Each row was made from one path, in order. Every step used is in the known rows, and no mark comes twice. Write each row's path.
Known rows
fetu nipe: [ -4.4  -3.2   2.2   1.9  10.0  13.6   8.7   7.5   1.9  20.0  26.3   1.6
  10.1  15.7  12.4  28.3  10.2 -14.8 -24.6  17.5  -4.7 -23.8  -5.1   4.2]
ruvuvov fedun lurag fetu nipe dabeki: [ -2.1 -24.9   9.7  -2.0   2.1  26.9 -38.7  -0.7 -19.6  25.1  20.3   0.6
  13.9  62.3  18.3  19.1 -27.2 -22.2 -11.2   3.7  21.7 -22.3  -5.1 -27.9]
ruvuvov fedun nipe lurag: [ -6.5 -15.9  11.5   0.2   2.9  16.3  -7.6  12.3 -23.1  10.6  22.5  -1.5
  28.2  18.6  12.9  25.4 -17.6  -9.5   0.4   6.4   3.1 -13.8  -7.8  -4.2]
fetu nipe lurag: [ -1.5  -7.2  -3.0  -7.9   5.1  27.4 -10.9  11.8  -6.8  12.0  23.1  -1.3
  33.4  20.2  21.1  17.4  -2.8 -13.4  -9.0   6.8  -1.4 -20.6 -12.4  -7.0]
ruvuvov fedun lurag: [ -8.2 -19.6  14.7   1.8  -4.5  17.7   8.4  -2.8 -15.5  20.2  16.6  -5.0
  -1.6  32.3  14.5  36.3 -19.9   4.8 -10.3  22.8   3.0 -14.3   1.4  -3.8]
dabeki lurag fedun: [-13.0  -0.4   8.8  -1.2  -2.4  21.6  11.3  18.3 -10.5  22.3 -16.9  -8.3
 -14.7  37.2  20.2  26.1   5.5  12.8   3.0  15.8   7.8  -9.9 -15.7  15.7]
fetu lurag: [ -7.9  -4.0  -1.6  -1.9   4.1  18.3   6.9   3.9   0.9  20.2  18.7  -1.7
  -4.2  27.2  23.0  20.1  -7.8   6.4  -5.9  24.8   1.8 -14.8 -25.4  12.3]
ruvuvov lurag fetu nipe fedun pefepa: [  8.5 -29.9   0.5  -3.7  -6.4  28.5 -55.5  23.3 -26.2  27.0   1.7  -8.5
  17.2  57.3  10.3  49.9  -8.1  -8.0  15.7   8.1   6.2 -41.1   2.8 -16.4]
lurag ruvuvov fedun nipe: [-24.9  13.8  27.9  12.6   7.5 -16.5  10.0  21.2 -13.4  17.6  31.1   8.2
  -2.1   4.0  14.3  42.1   1.1 -14.9  -1.0  16.0   5.7 -25.6  -2.2  -2.1]
fedun nipe fetu lurag dabeki: [ -5.3 -17.2   2.7  -4.7  -5.6   9.9 -17.0  12.2  -0.5  12.4  16.8  -1.1
  23.5  44.8  28.6   4.1 -39.3 -13.1  -1.1  12.6  23.7 -19.3 -27.8  -0.5]
nipe lurag: [  1.6  -3.6  -0.3 -18.4   0.3  26.5  -9.5  10.1  -3.0  12.5  15.2  -7.4
  15.7  12.5  25.2  21.0  -6.3  10.4  -6.1  23.9  -3.4 -14.5 -13.3   2.1]
bupi fedun ruvuvov: [-20.1   3.1  20.3 -14.3   1.8   3.3 -15.8   8.4 -21.7  14.6  30.5 -11.3
 -19.7  -1.6  12.6  37.3  -4.0   7.3   1.7  43.4  -9.1  -8.0   4.1   6.5]
dabeki lurag: [ -4.6   8.3   3.0  -8.6   0.7  24.1  22.2   8.7   0.7  21.5   4.5  -6.2
  -3.5  14.6  26.2  30.2   6.9   7.2  -6.6  22.2   5.5 -12.2 -14.2  12.1]
nipe dabeki lurag fedun: [-19.7   3.1   6.3  -1.4  -3.0  28.8 -12.2  13.9 -18.9  26.8 -26.8   0.8
  -4.5  51.8  19.6  13.9   4.4   7.1  13.6  13.1  21.0  -7.1 -18.2   5.1]
bupi fedun nipe dabeki lurag ruvuvov: [-29.9  13.7  23.3   0.9  -1.3  -9.3 -11.0  18.0 -26.5  13.9   8.2  -2.2
  11.1   3.2  25.8  17.5   3.7 -13.4  33.6  13.7  20.8  -6.2  -0.4  -1.6]
bupi fedun lurag: [ -1.8 -29.6  14.9  -8.2  -8.1   7.2  -1.1  -5.3 -16.1  10.8  16.3 -23.5
  -3.4   9.2  17.1  25.9 -14.4  15.2  -3.6  35.4  -6.7  -2.5  14.7   9.3]
ruvuvov fedun nipe fetu lurag: [ -6.3 -25.2   7.7   7.7   0.5  17.1 -25.3   9.9 -10.8  10.9  31.8   5.1
  -0.4  40.7  19.2  15.2 -35.0 -14.0  -9.0  12.6   4.6 -16.0 -20.5  -9.1]
nipe dabeki lurag fedun ruvuvov: [-36.5  26.6  16.1  -9.3  -3.9  26.6 -24.2  15.4 -26.9  20.3 -12.5   6.2
   0.7  53.0  23.9  18.1 -14.6   2.3  29.2  17.2  24.6 -13.5 -20.1  -2.8]
dabeki lurag ruvuvov fedun: [-29.8  22.8  18.6   6.5   1.1   7.4  15.9  25.3 -15.8  31.1   9.6   7.4
 -27.7  15.4  25.4  46.1  13.3  -6.1   9.7  12.5  13.9 -16.4 -17.1  -9.0]
bupi fedun ruvuvov lurag fetu nipe dabeki: [-20.1 -10.2   6.6 -22.1  -5.1  11.6 -71.5  15.9 -28.7  30.2  25.7  -2.1
  12.0  41.5  21.3  19.7 -11.0 -12.4  19.3   9.9  21.3 -22.0 -10.8 -29.1]
bupi fedun lurag fetu nipe: [ 11.5 -39.6  13.2 -11.4   0.1   9.2 -25.9   0.8 -12.7  11.7  28.7 -26.6
   3.0  24.4  21.3  21.1 -20.0  -4.7 -15.6  18.9  -0.1 -14.1  11.1  -3.3]
dabeki lurag ruvuvov fedun nipe: [-28.5  21.2  25.8  12.7   3.0  -5.4  21.8  24.0 -17.8  19.4  17.6   7.2
   2.0  10.3  24.3  41.0   0.2 -17.3  15.3   3.0  17.6 -20.1 -10.2  -2.9]
nipe fedun ruvuvov lurag dabeki: [-35.3  -2.4  10.7  -8.9 -27.5   3.4 -30.2  18.8 -30.7  28.8  -4.7   3.4
  14.0  58.1  18.0  33.6  -7.2  12.1  42.2  12.2  23.7 -25.6 -25.3 -18.5]
nipe fetu: [  9.4  -9.6   2.2 -16.3  -1.4  23.2 -25.8   9.5  14.1  11.8  24.1  -4.0
 -15.2  16.3  24.9  22.4  -8.3  10.0 -31.2  39.5  -8.9 -20.1  -5.8  -2.0]

Which path is each row?
[ 14.5 -17.9   7.4 -14.0   2.7  17.5 -13.1  -0.4   5.4   9.9  30.1 -14.8
  20.9  36.5  30.1  20.9 -27.5  -6.7 -23.8  14.8   7.0 -29.7  -0.8  -4.2] => fedun lurag fetu nipe
[-31.1  -3.0   7.7   1.8 -16.7   9.6 -38.2  14.9 -27.4  16.8  19.7   9.3
  22.9  49.9  16.0  31.3  -1.4  -4.7  29.1   3.1   5.1 -32.0 -14.9 -23.5] => fetu nipe fedun ruvuvov lurag
[ -2.8 -22.8  17.1  -0.4   4.7  -8.1   2.3   6.2 -15.4   9.4  25.7 -16.8
   4.2  -7.9   6.1  26.8   1.0   0.1  -9.2  30.0  -9.2  -6.1  11.6  19.6] => bupi fedun nipe
[-21.8  10.9  14.3   6.5  12.7  26.3 -23.1  32.9 -38.2  25.7  19.9   9.8
  19.1  22.0  11.3  57.4 -12.7 -37.9  20.3   5.2   7.2 -33.5   6.8 -23.4] => fetu nipe lurag ruvuvov fedun pefepa
[ -2.6  -6.4  12.4  -3.9   4.9  22.9 -21.9  12.0 -19.8  24.3   7.1  -0.9
   7.4  43.5  21.7  21.5 -15.8 -16.0   1.5   3.3  28.3 -14.6 -18.4  -9.2] => ruvuvov fedun nipe dabeki lurag fetu
[ -5.6  -8.5   6.7 -12.5  -3.3   9.1   2.1  14.0 -12.1  12.5   7.9  -7.6
  52.8  22.6  22.1  14.2 -21.3  -8.5   7.9   6.9  21.8 -17.2 -16.3   5.1] => fedun nipe lurag dabeki
[-38.8  -5.6   7.7   2.0 -22.4   4.2 -31.7  20.6 -34.9  29.1   3.8   9.7
  30.5  64.5  14.3  30.0  -4.5 -12.5  38.9  -5.5  25.6 -31.3 -24.6 -27.1] => fetu nipe fedun ruvuvov lurag dabeki
[  2.0 -12.9  -4.3 -10.0  -2.3  28.3 -28.9   7.8   9.9  12.3  24.1  -0.8
 -13.1  34.2  31.9  10.3 -23.5   5.5 -15.3  29.0  -0.9 -16.6 -25.0  -3.0] => nipe fetu lurag
[-29.4  23.0  19.0  -8.4  -2.6  19.5  -1.3  19.3 -19.2  16.2  -4.1  -2.9
  -9.5  38.1  24.3  30.7 -12.9   8.0  17.6  20.0  12.2 -16.1 -16.3   8.7] => dabeki lurag fedun ruvuvov
[-18.8  -5.3  25.9  -5.6  -8.3 -11.6  -3.2   7.8 -15.1   9.7  21.9 -16.0
 -10.2  -0.6  26.8  31.5  -9.5  10.8  11.2  33.9   0.1 -11.3  13.5   0.6] => bupi fedun lurag ruvuvov
[  9.2 -25.1  15.4 -11.3  -1.5  19.3 -14.4   2.1  -7.8  21.0  21.2 -14.8
 -13.0  39.1  22.7  35.3 -28.4   8.7 -20.7  23.1   6.8 -19.3  -3.5  -7.5] => ruvuvov fedun lurag fetu
[-23.4  25.1  20.5   5.9   7.9  23.2   9.8  30.1 -29.9  35.1   0.6   4.6
 -17.2  16.2  16.3  70.5  -3.5 -17.2  22.0  21.0  14.8 -25.9   4.8  -5.0] => dabeki lurag ruvuvov fedun pefepa
[-14.4 -17.8   8.9   1.4  -9.3  -3.7  -2.3  19.2 -11.1  19.2  -3.5  -3.6
  25.4  39.7  12.6  22.1  -6.7  12.0  11.3   4.3  11.8 -24.7  -7.7  11.8] => ruvuvov lurag fedun nipe
[ 10.5 -11.1   9.0 -10.4   0.9   9.8 -19.4   8.3  12.0  -0.1  32.5  -4.3
  13.5  11.4  23.0  16.8 -21.4  -1.7 -25.9  30.3  -5.1 -23.5   0.4   3.7] => fedun nipe fetu
[ -6.4  -6.0  -0.2 -18.8  -5.2  21.9  -4.0  16.0 -10.2  24.6  -0.8  -7.1
  23.1  28.0  23.6  20.4  -8.5   2.6   3.3  15.6  18.2 -13.8 -23.0  -1.6] => nipe lurag dabeki
[-21.9   2.3  11.9  -9.4  -5.2  23.4 -51.5  17.9 -11.2   6.5  16.1   2.3
 -18.6  58.4  30.3  11.0 -43.3   7.6   8.8  27.5   5.0 -19.9 -26.6  -6.2] => nipe fetu lurag fedun ruvuvov
[ 11.6 -14.1   7.0   0.2   3.7  41.0 -36.6  21.0 -28.2  17.6  -3.2 -14.0
   5.2  50.4  15.9  47.8  -9.4 -16.9  12.2  10.4   6.2 -30.4   1.0  -5.5] => dabeki lurag fetu nipe fedun pefepa
[-15.8 -22.1  14.9   1.8 -10.2  12.6  14.8   2.8 -22.3  32.2   1.1  -4.9
   6.1  47.2  13.4  35.2 -22.7  -2.9  -0.9  14.9  22.7 -13.3  -7.5  -7.5] => ruvuvov fedun lurag dabeki
[ 10.7 -21.1  12.2 -13.5   6.1  17.5 -30.7  17.4 -15.4  11.7  27.5 -11.4
  16.7  25.8  20.8  24.8 -26.4  -5.1 -10.2   7.6   6.9 -19.9 -13.8  -7.0] => ruvuvov fedun nipe lurag fetu
[-11.2   7.1  15.2  -7.3  -4.5  22.3 -41.7  17.2 -22.2   7.8  19.1  -5.9
   1.2  50.6  29.2  28.1 -12.0 -10.2  15.6   7.0   8.9 -26.8 -21.6 -16.3] => dabeki lurag fetu nipe fedun ruvuvov
[ -8.4 -12.2  16.6   9.7   7.1   1.8  12.2   8.0 -14.9  18.9  25.5   1.1
   5.1  15.0   4.0  36.4  -4.2 -10.0 -15.0  17.2  -0.7 -17.5  -1.3   6.7] => ruvuvov fedun nipe
[-26.8  35.4  17.6  -1.2   1.1  -0.2   1.3  16.1  -8.4  12.6   9.4   9.5
  28.9  14.7  34.3  17.5  -2.8 -15.9  25.1   9.5  28.8 -22.1 -12.2  -2.3] => fedun nipe dabeki lurag ruvuvov
